What can hang from each mark:
R: F
M: F
N: F
C: A
F: B C M N R
H: F
A: C
B: F

Every row comes from one small tree of marks. The marks that hang from a mark follow it in brackets, in alphabetical order. Every link used is in the known rows. Which tree was each row made from?
Known rows:
H{F{C{A} M}}: [18 -2  3 -5 -1 10  9  2  3 -4  3  1  0 11  8]
H{F{B C{A} N}}: [ 18  -3   5  -4   6   7   5  13   1  -1  -3 -10   4  19  -1]
B{F{C}}: [ 41  -6   2 -25  -4   1   9  -1 -10  12   1  -2  11  27   1]
M{F}: [ 39  -3   4 -21  -3  13  -8 -14 -37   3   3   5  15   8   3]
A{C}: [ 30  -3  -2  -6  -3   5  11 -46 -28  13  -4   0  29  11  -8]
H{F}: [ 47  -6   4 -23  -5  17  17  -6 -19  -3   0   8  18  28   7]
F{B C M N R}: [-53   9  -8  30   8 -16  -4   8  26  -6  -5   3 -23 -11 -14]
H{F{B M N R}}: [ -8   0   1   0   2   6  13  40   1 -10  -4  13  -7  11  -1]
N{F}: [ 35  -2   4 -17  -9  16   8 -36 -27   8   8  -3  29   6   9]
B{F{R}}: [ 43  -3   5 -30  -9   1   9  14 -13  -1  -5  13   2  15   4]
R{F{B C{A} M N}}: [-20  -2   2   6   5  -8 -13  15  14   1   0  -4  -1  11  -2]
N{F{B C M}}: [ -8  -3  -1   6  -2   6   0 -19  -4  11   9 -15  17 -18   8]
M{F{C}}: [ 29  -5  -1 -15   2   7  -5 -24 -26   5   5  -3   8   9   0]
B{F{C M N R}}: [ -6   3  -1  -6   1  -7  14  33   5   3   0   8 -15  28  -6]
M{F{B C N R}}: [ -3  -2  -3  -3   8  -2  -8   5 -13  -2  -2  -2 -11  -2  -8]
H{F{B C{A} M N R}}: [-14   1   1   8   5   0   7  32  17 -11  -5   1 -18  -1  -1]

Which tree is each row?
[  0   6   4  -5   0  -8   5  36   9   1  -3   4 -19  17  -3]  B{F{C{A} M N R}}
[  2   0   2   0   7  -3 -17   7  -9  -5  -4  -6 -15 -14  -6]  M{F{B C{A} N R}}
[-39  13  -1  21   1  -8  -8  23  10  -8  -8  13 -13 -12 -10]  F{B M N R}
[-46  13  -1  32   7 -17 -17  11  31 -10  -8  -3 -29 -27 -11]  F{B C{A} M N R}
[ 21   0   4   6   0  -5 -24 -38  10   1  -7 -18   8 -29   0]  F{B C{A}}
[-41   8  -4  29   9  -7  -8   2  14  10   0  -9   0   7 -13]  F{B C M N}
[-17   5  -2  12  -6  -6 -13   1  10 -11  -9  14  -8 -41   1]  F{B M R}
[ 4 -8 -1 -1  2  7  9 10  4  0  1 -2  6  4  5]  H{F{B C M}}
[ 23   2   5 -15   0  -7   7  20   2   0  -5   1 -13  24  -5]  B{F{C{A} N R}}
[ -2   3   0   3  -5   3   3 -24   4  -4   7  -4  -4 -24  10]  N{F{C{A} M R}}
[-16  -2  -4   6  -3   0   3 -16   4   1   6  -7   1 -31   7]  N{F{B C M R}}
[  3   3   0  -5  -9   9  10 -16 -12  -3   7   7   7 -13  10]  N{F{M R}}
[ -7   0  -6   1  -5   4  12 -26  -1  -1  10   0   1 -12   7]  N{F{C M R}}
[-25  -5  -3   5   5  -7  -4  13  10   4   2   0   3  23  -4]  R{F{B C M N}}
[-21   1  -5  19   1  -6 -13 -19  14   6   0  -7   5 -21  -2]  F{B C M}
[  1  -8   2  -8  -4   0 -10   8  -1   0   0   8  14   2   7]  R{F{B M}}
[-12   0   1   8  -3  -1  -5 -13   8  -2   3 -11  -3 -42  10]  N{F{B C{A} M R}}
[-15  -3  -4  -1   3  -3   5   2   6   3   6   7   2  41  -4]  R{F{C M N}}
